Every row comes from one small tree of marks. Brackets hold a mark, then the marks that hang from it, in alphabetical order. Every link used is in the known rows. Which tree was each row made from?
Known rows
{balup {govi zigo}}: [-0.58  1.74  1.39 -1.96 -2.18  0.44 -1.21 -5.10 -0.19  1.25  1.98 -0.43
 -2.20  0.31 -0.07  0.08  4.77  2.17  1.28  1.38 -1.10 -0.76 -0.84 -2.48
 -1.28]
{zugane mamel {seba {femose dolo}}}: [ 0.82  0.02  1.56  0.82  1.61  0.25  0.92 -0.25 -0.41 -0.28 -2.89  7.75
 -1.29 -0.66  0.80 -0.37 -2.07 -0.57 -0.53  2.13  0.16 -1.39 -0.38 -1.25
  0.36]
{balup govi zape}: [ 1.08  1.84  0.44 -1.80 -1.73  0.11  0.42 -0.43  0.66  1.60  3.02  0.76
 -2.36 -0.71 -1.77  1.72  1.30 -6.43  1.12 -3.04 -4.90 -0.59 -0.20 -1.37
 -0.81]
{zugane {mamel {balup zape}} {seba femose}}: [ 0.12 -0.30 -2.26  0.81  1.01  0.56  0.29  1.58  0.06  1.08 -2.28  1.14
 -0.34  0.08 -0.90  1.71 -3.10 -5.12 -1.15 -1.64 -2.34  0.17  0.46  1.31
 -0.06]
{govi zigo}: [-1.15  1.02  1.49 -1.74 -1.94 -0.71  0.38 -0.39 -0.27  0.61  2.08 -0.27
 -0.16  0.52  1.71 -0.56  3.95  4.32  2.37  2.22  0.98 -1.03 -1.74 -3.14
  0.73]
{seba {femose dolo} {zugane {mamel {balup govi}}}}: [ 0.30 -0.39  0.54 -0.07 -2.47  0.78 -0.48 -2.63 -0.61 -1.26 -5.24  3.24
 -2.31 -1.63 -3.52  0.66 -0.32 -1.73 -1.62  1.79  1.45  2.16  1.51 -0.80
 -1.06]
{seba {zugane mamel}}: [-0.35 -0.08  1.23  0.25 -2.61 -0.14  1.18  0.20  0.44  0.96  0.63  2.39
  0.77 -0.52 -0.81  0.13 -0.07 -2.96  1.00  0.78  1.32 -0.65 -1.87 -0.68
  1.82]
{mamel balup}: [-0.26 -0.18 -0.30 -0.56 -1.09 -1.61  1.34  4.31  0.51 -0.44  1.37  0.62
  1.27 -0.38  2.60 -0.89  3.49 -0.94  1.11  1.59 -0.14 -0.29  0.14 -1.11
  0.64]
{balup zape}: [ 0.37  1.21  0.33 -1.70 -1.63 -1.21  2.03  3.80  0.54  0.82  3.18  0.69
 -0.50 -0.63 -0.03  1.16  0.47 -4.01  2.10 -2.31 -2.88 -0.94 -1.26 -2.13
  1.35]
{mamel {balup govi zape}}: [ 0.89  1.37 -1.34 -1.28 -1.47 -0.64  0.23  1.19  0.86  0.87  1.75 -2.09
 -1.94 -0.63 -0.58  1.43  1.70 -5.64  0.32 -2.71 -4.66  0.68  1.55  0.02
 -1.59]
{nunoz guvuv {zugane {mamel {balup govi}}}}: [ 0.04 -0.48 -0.04  0.83  2.18 -2.56 -1.35 -3.24  0.31 -1.40  1.92 -5.97
  1.52 -0.35  0.59  0.00  2.00  2.86 -0.43 -1.96  0.98  0.46  1.17  3.23
 -0.53]
{zugane {mamel {balup {govi zigo}}} {seba femose}}: [-0.89  0.17 -1.23  0.54  0.47  2.28 -3.17 -7.23 -0.67  1.48 -3.04 -0.27
 -1.44  1.22 -0.64  0.57  1.20  1.00 -1.97  2.21 -0.55  0.13  0.75  0.97
 -2.65]
{nunoz {zugane mamel seba}}: [-0.19 -0.15  1.60  1.47  2.50 -0.86  0.94  0.88  0.58  0.76  2.17  0.89
  2.33  0.69  0.82 -1.65 -0.98 -0.23  0.44  1.50  0.53 -1.31 -1.11  1.39
  0.22]
{balup {govi {zigo kurof}} zape}: [ 0.35  2.84 -0.21 -1.14 -1.82  0.98 -1.06 -4.15  0.65  1.77  1.39 -3.71
 -0.26  1.18 -4.43  1.47  2.67  2.66  2.12 -1.62 -2.14 -1.50 -0.50 -1.14
 -2.64]
{guvuv {nunoz zugane}}: [-1.38 -1.15  0.02 -1.62 -0.07 -0.31  0.92  1.78  0.45 -0.98  2.56  0.20
  1.54  0.19 -3.71 -1.47  3.67  2.85  1.55 -1.54  1.82  0.46 -2.42 -2.75
  3.25]
{zugane {mamel balup} seba}: [ 0.62 -0.12 -1.12  2.12  1.79 -0.87  0.08  2.43  1.01  1.16  0.30  1.33
  1.35  0.68  3.62 -0.79  0.17 -3.16 -0.57  1.11 -1.28 -1.68  0.80  2.46
 -0.53]
{kurof zigo}: [-0.84  0.20 -0.56 -2.35 -1.73 -2.44  0.53 -0.19  0.42 -0.97  1.98  4.26
 -0.70  0.05  0.96 -0.25  1.08 -1.33  2.36  1.28 -1.64 -2.14  0.02 -3.12
  0.40]
{zugane mamel}: [ 0.39  0.39  1.53  1.25 -0.55 -1.87  1.29  1.62  1.05  1.32  2.16  3.07
  0.17 -0.28  0.68  0.12  1.03 -2.00  1.29  0.22 -0.48 -1.64 -1.05  0.15
  1.77]
{mamel {balup zape} {zugane {seba femose}}}: [ 0.26 -1.15 -2.67 -0.94 -1.54  0.04  0.28  3.33 -0.82 -0.13 -0.91 -2.26
  1.13 -0.29  1.42  0.63 -3.19 -2.79 -0.91 -3.17 -1.33  1.97  0.87  0.84
 -0.65]
{femose seba}: [ 0.04  0.59  2.68 -0.91 -1.05  0.50  1.47  3.18 -0.28  0.59  3.77  1.90
 -1.44  0.12  3.08  0.24  1.39 -0.25  1.13  3.26 -0.42 -1.06 -0.93 -1.57
  1.47]
{balup {govi zigo} zape}: [ 0.14  2.63  0.43 -2.13 -2.27  0.55 -0.82 -3.72  0.19  1.88  2.37 -2.81
 -3.30  0.20 -1.51  1.87  2.04 -0.29  1.66 -2.16 -3.47 -0.06 -0.49 -2.06
 -1.52]
{guvuv nunoz}: [-0.53 -0.40 -0.93 -1.56 -1.04  0.01  0.80  0.94  0.60  0.05  2.00  2.92
 -0.58  0.14 -2.01 -0.53  4.10 -1.00  1.33 -1.87 -0.13 -1.07 -2.43 -3.41
  3.22]
{mamel {balup {govi zigo} zape} {zugane seba}}: [ 1.03  1.39 -1.99 -0.52 -1.34  0.38 -2.28 -1.53 -0.03  1.47  1.39 -7.89
 -0.97  1.06  3.32  0.51 -1.42  0.49 -0.54 -3.53 -3.30  1.46  1.98  2.37
 -3.84]
{govi {zigo kurof}}: [-0.74  1.23  0.70 -0.63 -1.27 -0.33  0.28 -1.67  0.23  0.67  1.11 -1.06
  2.76  1.32 -1.02 -0.92  4.65  7.35  2.90  2.65  2.48 -2.51 -1.66 -2.06
 -0.40]
{femose dolo seba}: [ 1.10  1.22  3.92 -0.70 -0.32 -0.51  2.39  4.96 -0.44 -1.08  2.15  4.06
 -2.93 -0.81  4.00 -0.19  0.02  2.57  1.40  3.48 -0.07 -1.20  0.20 -2.30
  1.06]
{nunoz {zugane {mamel balup}}}: [-0.58 -0.65  0.80  1.85  1.01 -2.59  1.19  4.05  0.91 -0.69  1.59 -2.10
  2.92  0.14  0.01 -1.11  0.82  2.15  0.85  0.93  1.77  0.69  0.39  2.11
  1.03]

Write each row's tree
[ 0.42  0.71  3.68 -1.67 -2.53  1.11  2.19  3.52 -0.94 -1.23  0.49  2.97
 -2.12 -1.26  2.78 -0.31 -1.23  1.28  1.01  3.97  1.87 -0.01 -0.37 -3.31
  1.02] => {femose dolo {seba zugane}}
[-0.78 -0.64  1.94 -3.22 -3.52  1.04  2.16  0.61 -1.63 -2.07 -3.29  6.21
 -0.70 -2.17 -2.27 -0.44  0.57  0.51  0.76  2.87  3.39  0.96 -1.57 -5.76
  1.46] => {seba {femose dolo} zugane}
[-0.56 -1.55 -2.16  1.85  3.01  0.04 -0.47  1.33  1.12 -0.19  0.18 -1.38
  2.18  1.59 -1.53 -1.55  0.49  1.29 -0.89 -1.66  0.98  0.34 -0.16  1.97
  1.32] => {guvuv {nunoz {zugane {mamel balup} seba}}}
[-1.30 -1.63  0.39 -0.20  3.43 -0.22 -0.54 -4.12 -1.35 -1.00 -0.08 -0.33
  3.07 -0.27  0.31 -0.30 -1.15  2.91 -0.73 -0.15  3.23 -0.90 -2.13  0.23
  1.32] => {nunoz guvuv {zugane mamel {seba femose}}}
[-0.90 -1.03  0.10  1.01  0.72 -1.11  0.48  0.73  1.20 -0.25  1.88  0.18
  0.95  0.67 -4.60 -0.75  1.45  2.36  1.01 -2.43  1.81  0.06 -2.17 -0.28
  3.67] => {guvuv {nunoz {zugane mamel}}}
[ 0.29 -0.29 -1.83  1.04  4.13 -2.11 -0.19  1.43  0.22 -0.79  1.70 -7.14
  2.97  0.28  2.45  0.45 -3.05  1.25 -0.21 -4.47 -0.46 -0.43  0.72  3.65
  0.06] => {nunoz guvuv {zugane {mamel {balup zape}} seba}}
[ 1.30  0.03 -0.12  1.17  1.75  0.76 -1.07 -2.57 -0.21 -0.33 -4.29  5.24
 -2.72 -0.63 -0.09 -0.05 -0.62 -2.53 -2.29  1.89 -1.63  0.18  2.36  0.89
 -2.49] => {zugane {mamel {balup govi}} {seba {femose dolo}}}
[ 0.01 -0.73 -3.13  1.66  3.17 -0.12 -0.32  2.65  1.41  0.29  0.48 -3.59
  1.35  1.45 -3.12  0.14 -2.52 -0.99 -0.49 -5.16 -1.55  0.65  0.17  2.40
  1.43] => {guvuv {nunoz {zugane {mamel {balup zape}} seba}}}
[-0.30 -0.67  1.96 -0.54 -2.74  0.39  1.51 -0.18 -0.90 -1.16 -3.96  6.10
 -1.30 -1.71 -3.00  0.19 -1.76  0.04  0.25  1.92  3.30  0.64 -1.17 -3.03
  1.85] => {seba {femose dolo} {zugane mamel}}
[ 0.69  0.96 -1.31  0.29 -2.71  0.40 -0.64 -0.83  1.00  1.37 -0.33 -2.66
 -1.44 -0.49 -2.58  2.19 -1.76 -7.13 -0.49 -3.50 -2.91  1.16  1.29  1.74
 -0.97] => {seba {zugane {mamel {balup govi zape}}}}
[ 0.99  0.73  3.88  0.90 -1.44  0.47  1.69  2.50 -0.28 -0.44 -0.14  3.22
 -2.55 -0.70  2.27  0.38 -3.43  0.71  0.49  2.97  1.79 -0.14 -0.03 -0.56
  1.46] => {femose dolo {seba {zugane mamel}}}
[ 0.82  2.12 -1.89  1.31  1.09  0.58 -2.49 -3.42  0.82  2.69 -0.17 -4.61
 -2.15  1.54  1.15  1.55 -1.18 -1.80 -0.87 -2.41 -4.39 -0.26  1.68  3.03
 -3.26] => {zugane {mamel {balup {govi zigo} zape}} seba}
[ 0.44  0.48 -1.03  0.65  2.09 -2.72 -1.02 -1.84  0.55 -0.60  2.33 -8.52
  0.56 -0.54 -0.72  1.68 -0.82  0.27 -0.08 -5.84 -1.44  0.91  1.61  3.48
 -0.63] => {nunoz guvuv {zugane {mamel {balup govi zape}}}}
[-0.23 -1.13 -1.05  1.31  4.52 -2.24 -0.49  0.32 -0.04 -1.12  1.42 -4.84
  4.37  0.31  4.07 -1.13 -0.52  3.28 -0.48 -0.91  2.10 -0.84  0.41  3.07
  0.30] => {nunoz guvuv {zugane {mamel balup} seba}}
[-0.25 -0.42  1.00  1.16 -1.71  0.92  0.57  3.12  0.03  0.34  0.18 -1.37
 -0.13  0.35  2.35  0.75 -1.82 -1.05 -0.36  2.88  1.78  0.80  0.29  1.58
  1.14] => {femose {seba {zugane {mamel balup}}}}
[ 0.86 -0.83  1.00 -0.97 -0.96 -0.12  1.16  1.57 -1.57 -1.55 -1.75  4.50
 -0.12 -1.19  2.34 -1.30 -2.11  1.81 -0.27  0.67  1.24  0.30  0.04 -1.79
 -0.19] => {mamel {zugane {seba {femose dolo}}}}
[-0.60 -1.42  0.09  0.64  2.75  1.08  0.28 -1.13 -0.40 -1.66 -3.05  4.92
 -0.28  0.10 -4.68 -1.11 -1.62  3.92 -0.93 -0.46  2.33  0.26 -1.08 -1.80
  2.25] => {guvuv {nunoz {zugane mamel {seba {femose dolo}}}}}
[-1.38 -1.85 -0.40  1.24  2.26  0.21 -0.05  0.73 -0.45 -0.81 -2.03  0.71
  2.99  0.45 -0.82 -1.11 -0.75  0.93 -1.12  2.46  2.28  0.87 -0.23  1.26
 -0.01] => {nunoz {zugane {mamel balup} {seba femose}}}
[-0.27 -0.59  0.93  0.76  3.93 -1.77  0.07 -2.10 -0.25 -0.46  2.55 -2.23
  3.18  0.11  2.76 -1.15 -0.62  2.31  0.14 -0.85  1.71 -1.99 -1.35  1.72
  0.76] => {nunoz guvuv {zugane mamel seba}}
[ 0.36  0.39  0.11  0.87 -1.79  0.96  0.84  4.44  0.39  0.98  0.67 -3.48
 -1.23  0.14  0.60  2.45 -4.59 -3.56  0.00 -0.67 -0.46  1.16  0.66  2.09
  1.02] => {femose {seba {zugane {mamel {balup zape}}}}}
[-0.05 -0.89 -2.20  1.81  3.04  1.14 -2.19 -2.50  1.16  0.30  0.08 -1.63
  0.11  1.37 -3.07 -1.10  1.37 -1.19 -1.95 -2.15 -1.17  0.53  0.84  2.88
 -0.65] => {guvuv {nunoz {zugane {mamel {balup govi}} seba}}}
[ 0.80 -0.83 -1.36  0.32 -0.76 -1.11  0.35  4.18  0.02 -0.13  1.48 -2.05
  2.31  0.22  5.70 -1.78  0.09 -0.49 -0.29 -0.47 -0.41  0.26  1.22  1.97
 -1.02] => {mamel balup {zugane seba}}
[-0.57  0.86  0.98  0.66 -2.36  2.80 -2.47 -4.07 -0.46  1.30 -0.55 -5.01
 -2.50  1.19  0.90  1.24 -0.20  2.57 -1.00  3.31  1.28  1.39  0.91  1.74
 -1.64] => {femose {seba {zugane {mamel {balup {govi zigo}}}}}}
[-0.46 -1.09  0.40  0.15 -2.28 -0.07  1.01  1.69 -0.74 -1.89 -5.16  3.74
 -0.14 -1.54 -1.75  0.05 -1.46  0.88 -0.58  2.08  3.51  1.81  0.62 -1.48
  0.91] => {seba {femose dolo} {zugane {mamel balup}}}
[ 1.02  1.02  0.10  0.72 -2.05  2.22 -0.91  0.13  0.41  1.76  0.45 -3.75
 -3.09  0.02 -0.62  3.00 -3.79 -5.84 -1.26 -1.15 -2.74  1.85  1.68  2.56
 -1.05] => {femose {seba {zugane {mamel {balup govi zape}}}}}
[-0.71 -0.65  0.50 -1.88  3.20 -1.11  0.34 -0.70 -0.96 -1.42  3.33 -2.30
  3.45 -0.26  3.47 -1.84  1.46  3.02  0.90  0.06  1.87 -1.75 -1.72 -0.95
  0.46] => {nunoz guvuv {zugane seba}}
[-0.52  0.87 -0.89  1.26 -2.62  1.41 -2.40 -6.12  0.52  1.16 -2.37 -4.57
  1.97  1.56 -3.43  0.07  2.35  4.13  0.17  1.77  2.42 -0.18  0.68  1.69
 -2.78] => {seba {zugane {mamel {balup {govi {zigo kurof}}}}}}
[ 1.86  1.45 -1.80  1.64  1.36  0.27 -1.19 -0.56  1.37  2.44  0.61 -1.10
 -1.73  0.40  0.63  1.37 -1.84 -8.18 -1.36 -3.09 -5.90 -0.83  1.97  3.49
 -2.67] => {zugane {mamel {balup govi zape}} seba}
[ 1.47 -0.62 -0.42 -0.59 -1.08  0.42 -0.85 -0.53 -1.11 -1.68 -2.89  1.59
 -1.34 -1.13  2.07 -0.98 -0.74  0.28 -2.22  0.47 -0.59  1.96  2.71  0.38
 -2.95] => {mamel {balup govi} {zugane {seba {femose dolo}}}}
[-0.68 -0.66 -1.93 -1.19 -2.04  2.02 -3.03 -5.26 -1.55  0.12 -1.83 -3.65
 -0.39  0.67  1.12 -0.32  1.17  3.31 -1.79  0.90  0.59  1.99  1.08  0.61
 -3.20] => {mamel {balup {govi zigo}} {zugane {seba femose}}}
[-1.57 -2.66 -2.57  0.97  2.52  1.40 -1.04 -0.54 -0.11 -0.87 -2.73  0.41
  2.03  1.02 -4.47 -0.92  0.07  1.70 -1.86 -1.01  2.49  1.40 -1.03  0.49
  1.88] => {guvuv {nunoz {zugane {mamel balup} {seba femose}}}}
[-0.95 -1.55 -0.07 -1.95  1.99  1.58  0.69 -0.11 -1.13 -2.60 -2.43  4.98
 -0.17 -0.24 -4.16 -1.86  0.89  4.24 -0.42  0.42  2.54  0.57 -1.69 -4.36
  1.70] => {guvuv {nunoz {zugane {seba {femose dolo}}}}}
[ 0.60 -0.52 -0.19  1.45  1.89 -0.34  0.63  1.70 -0.26 -1.02 -4.15  5.35
 -0.44 -0.47  1.39 -0.62 -1.44  0.07 -1.24  2.26  0.33 -0.19  1.54  0.30
 -0.33] => {zugane {mamel balup} {seba {femose dolo}}}
[ 0.28 -0.08  1.11 -1.82  0.52  0.87  1.46  0.50 -1.19 -1.11 -2.42  7.53
 -0.79 -1.26  0.74 -1.07  0.36 -0.28 -0.02  2.89  0.12 -1.09 -0.69 -3.88
 -0.09] => {zugane {seba {femose dolo}}}
